Known rows, with every step that occurs
kisi -> pego: [-39.3 -20.0 -10.4 -23.9  -2.7  14.4  12.4   8.8  23.4  -6.9   1.4 -10.2
  36.0 -15.6  -5.6  -5.7  26.4   1.0  -4.8 -12.2  15.7 -25.6]
gagob -> tegom -> pego -> kisi: [-32.9  33.8  66.6   5.6  12.2   8.2  -1.3  14.9  52.4   7.8  -8.9 -15.2
 -15.2  -1.8 -14.4  -3.6   4.3  22.8  15.4 -38.8  16.9  30.4]
buna -> pego: [-10.9  40.5  21.5  -6.0  17.8  -2.1   5.1  14.9  21.2  -0.8  -1.8 -11.2
  23.5 -19.5   6.8 -18.6  23.7  18.7   5.9 -11.1  28.9  -9.1]
tegom -> pego -> kisi -> gagob -> rizaz: [-14.7   9.6  21.8 -13.3  23.6   0.4  17.6  24.2  23.9  -5.4  13.3  30.3
 -27.9  -2.3 -11.1  23.3   8.9  21.1  25.3 -65.4  19.8 -15.9]
kisi -> rizaz -> gagob: [-16.6   3.4 -15.9 -21.5  18.8  -3.3  17.3 -33.5  -5.6   0.2  -1.8  -3.0
  10.5  -3.0   1.1  -0.4  14.1   1.5   6.3 -21.0 -19.7 -50.6]
rizaz -> pego -> kisi: [-19.6  63.2  31.1   6.9  16.1  -6.9  23.8  36.7  41.8  -5.4  10.3   4.4
   3.7 -29.4  -3.3   5.9  24.1  17.9   1.0 -58.7  22.1  -1.4]
buna -> pego -> rizaz -> gagob: [  1.5  71.2  26.0 -16.5  26.6  -0.3   4.1  -4.8  -1.4 -20.2   8.4  -1.0
  -3.1 -30.5  16.6  24.2  21.1  10.9   9.5 -41.4   4.2  13.0]
tegom -> rizaz -> pego: [-31.8 -19.8  38.6 -11.9  29.3  29.9  32.1 -36.6  -5.8   5.6  25.8  38.7
  42.3 -59.3  -7.1 -17.4  19.1   3.1  -0.5 -53.8  12.5  -8.6]
tegom -> pego -> rizaz: [-29.7  17.9  34.7 -14.8  28.7  43.4   2.2 -20.4   2.6 -19.6   6.2  34.4
   7.2 -23.9  -7.9   8.5  16.6  -0.4   3.3 -46.4  37.1  36.4]
tegom -> pego: [-32.0  14.9  16.6  -5.5   7.4  33.7  13.6 -19.1  16.6   4.8   5.0  11.3
  36.8 -14.2  -3.9  -3.2  23.2  19.6   7.7 -28.7  33.6 -27.6]
pego -> tegom: [ -2.5  16.4  38.6  -5.6 -15.8  16.3   3.9  -5.8  61.7  -9.4 -28.9 -16.7
 -10.1  -5.6   7.4 -25.2  -2.1  13.8  -9.5 -10.3 -26.0  29.7]
rizaz -> pego -> kisi -> gagob: [-10.5  54.0   6.9  -3.6  -0.8  -6.2  34.7  55.3  43.8 -10.4  16.5  -5.3
  -2.3 -14.7  -3.2  55.4  17.9  29.3  20.9 -63.8   8.6 -33.5]
tegom -> pego -> kisi -> gagob: [-11.1  28.7  13.5  -7.8   0.5   0.2  24.1  41.9  50.4  -2.0  18.3   6.7
  -5.3  17.5  -2.5  56.8  18.2  30.4  31.6 -61.9  14.1 -38.7]
tegom -> gagob: [ -3.3   6.6  -3.3   8.6  -3.3  21.7  26.9  13.7  39.3 -14.3   4.0   2.7
  25.6 -17.7  33.2  29.4   0.6  26.1  12.4 -42.8 -22.4 -61.8]
kisi -> gagob -> tegom -> pego -> buna: [-38.3   5.2  34.4  -1.5 -18.9   9.3  -1.5 -19.6  35.8 -42.7 -14.9   4.0
  25.8  -7.4  -3.8  33.9 -12.2  30.3  16.8 -12.2   1.1  -5.7]
kisi -> tegom: [ -7.3 -17.4  28.0 -12.5  -4.9   9.0   8.2 -29.6  45.0  11.8 -24.9   5.8
  -5.2   2.5   2.6 -31.5  13.4   7.8  12.8   7.4 -17.0   1.1]
gagob -> tegom -> rizaz -> pego -> buna: [-48.8 -12.8  81.8   2.2  20.9   5.7   4.0 -60.7   7.7 -39.6   0.3  36.0
  34.2 -68.9  -6.8 -25.5  -9.7   3.1  -6.2 -25.0  -2.4  45.3]
buna -> pego -> kisi -> gagob -> rizaz: [  5.7  40.3  25.8 -10.4  33.2 -31.9   9.9  49.6  23.0 -12.8   6.8   4.8
 -48.4 -14.5   3.1  14.2  11.1  19.0  22.9 -48.2  18.9   8.7]
buna -> pego -> kisi -> tegom -> rizaz -> gagob: [ 15.6  35.1  87.3 -19.8  28.5 -48.5  20.2 -18.0  32.9  24.4  19.6  26.3
 -31.0 -13.4  10.2  -8.5  26.3  17.3  46.9 -46.4 -30.6 -10.2]
pego -> tegom -> rizaz -> gagob: [  3.8  -7.7  53.8 -18.1  -1.5  12.7  21.6 -55.5  37.5   8.8   6.1  13.8
  -1.2 -16.5  17.2  -7.3  -5.1  17.9   8.0 -38.8 -67.4  -3.4]
buna -> pego -> tegom: [  6.5  58.2  60.2  -8.1  -1.9   3.8  -1.0   9.7  45.6 -15.0 -22.3 -26.5
  -5.4 -18.7   6.1 -30.7  15.9  20.6  -2.1 -13.9   8.1  37.6]
gagob -> tegom: [-32.2 -18.7  29.6   1.1   0.2  22.0  -5.1 -17.8  42.8   3.1 -29.3 -33.6
   2.9 -11.3  -2.5 -22.5 -11.3  14.1  -5.2   6.2 -16.0  23.8]
kisi -> tegom -> rizaz: [-10.9 -66.8  56.5 -26.0  17.9  14.0  16.9 -63.8  24.4  19.7  -1.7  43.8
  -6.0 -18.3  -2.0 -44.9   6.8  -6.0  16.2  -6.1 -35.6  11.6]
tegom -> rizaz -> pego -> kisi -> gagob: [-12.9   4.6  37.0 -11.8  23.4  -4.3  41.8  20.3  22.4  -0.6  39.7  34.4
  -2.4 -33.3  -6.8  40.2  12.6  14.9  26.6 -77.5  -6.8 -23.4]
tegom -> gagob -> rizaz -> pego -> buna: [-20.3  40.0  31.3  13.8  15.8   3.6  20.9 -21.4   1.3 -71.8   8.3  54.1
  39.5 -74.9  23.9   2.1  -1.0  19.1  -4.6 -64.5  13.8 -33.0]

Rows
[ -8.7   0.2  76.3 -12.1  27.7 -25.5  10.0  24.5  37.2   4.1  11.6  -9.7
 -42.1 -15.3  -5.4  19.3  -4.8  17.8  36.1 -42.6 -12.1  27.0] | buna -> pego -> kisi -> gagob -> tegom -> rizaz
[-42.8   3.4  61.3  -9.3  23.4  48.5 -13.6 -34.6   9.8 -19.6 -13.4   5.5
 -14.1 -27.3 -21.9  -4.0  -4.1   2.4   0.1 -30.9  25.3  74.0] | gagob -> tegom -> pego -> rizaz
[-39.2  -3.2  25.2 -29.2   4.2  17.0  -8.7 -20.8   8.1 -20.4  -8.9 -22.0
  -2.4 -26.1  -8.1  22.4  -1.0  -2.6  -0.2 -27.2 -18.5  25.1] | kisi -> pego -> rizaz -> gagob -> tegom
[-21.4  26.7  33.9 -11.2  23.5 -26.1   0.6   2.2  28.4  -3.8 -15.4 -28.2
 -42.8   9.1  -9.7   3.5  -3.8   4.2  11.4 -28.4 -31.5   2.7] | pego -> kisi -> rizaz -> gagob -> tegom
[-22.0  52.1  21.8 -17.0  30.7 -14.2  19.8   1.9   6.2   0.4  19.7  16.7
  -3.9   9.3 -11.9  16.4  28.9   8.7  27.5 -65.7  13.0 -48.3] | tegom -> pego -> kisi -> rizaz -> gagob
[ -3.7  23.8   2.7 -14.3  15.5  15.6   8.4 -20.3  17.2 -16.4   4.7  12.1
  -7.2 -14.6  17.6  33.0   2.6   4.6   1.1 -34.1 -29.6   7.6] | pego -> rizaz -> gagob
[ -0.4  86.2  25.5 -14.3  42.6 -49.3  11.9  27.1   6.5  -6.4  10.2  -8.0
 -23.7  -3.1  -0.3   6.6  31.0   9.2  21.0 -47.2   7.5 -27.0] | buna -> pego -> kisi -> rizaz -> gagob
[-15.6 -45.8  51.6 -10.2  15.8 -11.4  14.9   6.3  50.8   5.0   3.4  -0.7
 -45.6  -2.0  -3.4  28.1 -21.0  12.9  27.9 -40.6 -46.8  22.4] | pego -> kisi -> gagob -> tegom -> rizaz
[-22.8  44.3  39.3   0.7  39.0  -9.8  15.4  14.8  15.5 -10.3   6.4  23.7
 -20.8 -46.7  -7.6 -27.3  17.9   6.0  -6.0 -63.6  28.7  23.2] | gagob -> rizaz -> pego -> kisi
[-17.8  10.9  32.1 -10.0   8.8  18.6  -7.9 -31.1  22.1 -14.3 -16.9 -21.4
 -24.1 -19.7   7.9  21.1 -16.3   6.7  -0.9 -24.5 -40.7  44.8] | pego -> rizaz -> gagob -> tegom
[ -9.0  43.5  38.8 -14.4  36.7   8.2  -5.1   7.7   4.4 -26.6   0.4   7.4
 -16.3 -36.4   3.4  -5.5  19.1  -4.9  -4.0 -25.6  28.3  53.8] | buna -> pego -> rizaz
[-34.5 -66.7  55.5  -9.0  22.1  22.8   3.4 -52.9  19.7  12.2  -6.2   3.1
  -1.2 -29.7  -3.6 -34.3 -15.5  -0.4   2.0  -6.6 -28.5  34.9] | gagob -> tegom -> rizaz
[  8.1   4.5  44.5   1.6   0.2  25.4  13.0  -9.7  42.1 -28.9 -18.6  13.6
 -21.5 -34.4  25.8 -18.6 -17.0  23.8  -2.0 -45.6 -31.4   3.7] | pego -> tegom -> gagob -> rizaz
[-14.3  19.6  16.4   6.4  19.8  32.6  33.1  -9.0  -6.6 -23.5  12.5  31.0
  27.0 -68.8  12.7  -3.2   8.8  24.3   2.0 -80.5  19.9 -49.4] | tegom -> gagob -> rizaz -> pego
[  1.6  15.0  46.4  -7.1   4.5 -20.9   8.7  13.3  74.7  10.3 -18.1   7.9
 -43.7  11.0   2.4 -15.3  13.5   8.2  21.7 -11.4 -24.4  23.5] | pego -> kisi -> tegom
[-31.2  24.4  36.2  -4.3  -6.0  27.1   8.2 -40.9  24.5  12.1  -4.1 -31.0
  29.8  -8.2  -3.2  10.6   4.4  36.9  17.2 -30.5  -1.8 -36.9] | rizaz -> gagob -> tegom -> pego
[ 16.4  50.1  69.1  -0.1  14.1   8.5   8.0  10.5  26.8 -37.4 -15.8  -0.3
 -16.8 -44.3  21.7 -26.8  -0.9  29.1   5.5 -53.6   1.6   6.6] | buna -> pego -> tegom -> gagob -> rizaz
[-42.7  -0.5  47.8  -0.9   3.2  38.7  -1.5 -27.3  25.4   6.3 -14.3 -20.2
  19.6 -13.8 -15.7 -15.8   3.5  21.1   4.8 -16.4  22.8  11.7] | gagob -> tegom -> pego
[  3.9  61.0  47.1   8.5 -20.2  33.4  33.3  12.1  45.5 -31.0  -4.9 -10.9
  26.4 -50.7  19.1  17.8   4.3  36.2   1.9 -72.7  -5.8 -30.7] | rizaz -> pego -> tegom -> gagob
[-38.2  28.5  30.0   2.7   1.5   6.9   1.7 -25.5  26.9 -39.4   1.7  42.5
  48.7 -21.0   9.1  -3.4  14.4  15.8   2.7 -17.4  24.8 -10.5] | tegom -> pego -> buna
[  7.6 -10.0  64.8 -18.7  16.1 -29.1  24.9 -30.1  50.9  27.6  17.4  40.5
 -29.5   3.5  11.2  -2.8   9.5  10.1  39.9 -38.6 -65.0 -16.0] | pego -> kisi -> tegom -> rizaz -> gagob
[-35.5  41.5  48.2   3.6 -11.8   1.2  -4.5 -49.5  31.1 -31.2  -6.6   0.6
  43.3 -13.4   7.2  14.0  -4.6  32.7  11.7 -17.4  -9.1 -21.2] | rizaz -> gagob -> tegom -> pego -> buna
[-24.0 -73.3  32.1 -17.2   4.8  23.0  14.9 -31.7  23.4   7.1   0.7  -6.1
 -10.1  -9.7  -5.9  15.0 -21.3  11.4  18.0 -16.2 -43.3   1.4] | kisi -> gagob -> tegom -> rizaz
[-37.3   2.8  51.5  -4.8  24.5  -1.4  19.1 -51.7   1.6 -38.4  22.9  67.7
  52.6 -68.1   3.6 -15.6   8.4  -1.9  -4.8 -41.2   6.8  11.4] | tegom -> rizaz -> pego -> buna
[-15.1 -28.0  15.8 -16.7  17.8   7.9  28.6 -49.9   9.6  14.9  25.9  25.5
  26.2 -21.7  19.5   5.6   3.9  12.5  12.9 -37.5 -51.1 -45.0] | tegom -> rizaz -> gagob
[-10.7  13.7  28.0 -13.4 -29.9  21.7  20.8  23.2  55.3 -33.1 -10.3 -18.3
  20.8 -22.8  18.0  15.9   8.8  20.2   6.1 -48.2 -18.6 -38.6] | kisi -> pego -> tegom -> gagob
[-11.3  50.1  50.3  -2.6 -11.9  27.6  15.8  -6.0  41.0 -14.6 -15.6 -16.1
  18.1 -39.2  -3.6 -21.5  13.3  18.9 -12.1 -37.9  10.6  23.7] | rizaz -> pego -> tegom
[  5.5  57.7  56.9   8.4  -0.6  -8.0  36.4  33.7  57.3 -10.6   4.3  11.6
  -9.2 -28.0  13.0  24.7  19.4  28.3  33.0 -75.4  -5.7 -39.4] | rizaz -> pego -> kisi -> tegom -> gagob
[ -9.3 -31.4  64.5 -16.3   7.3  23.0  12.2 -44.3  37.9  -1.7  -3.4  22.1
 -10.2 -22.1   3.1 -38.9  -6.6   2.5  -5.4 -24.9 -43.4  41.4] | pego -> tegom -> rizaz
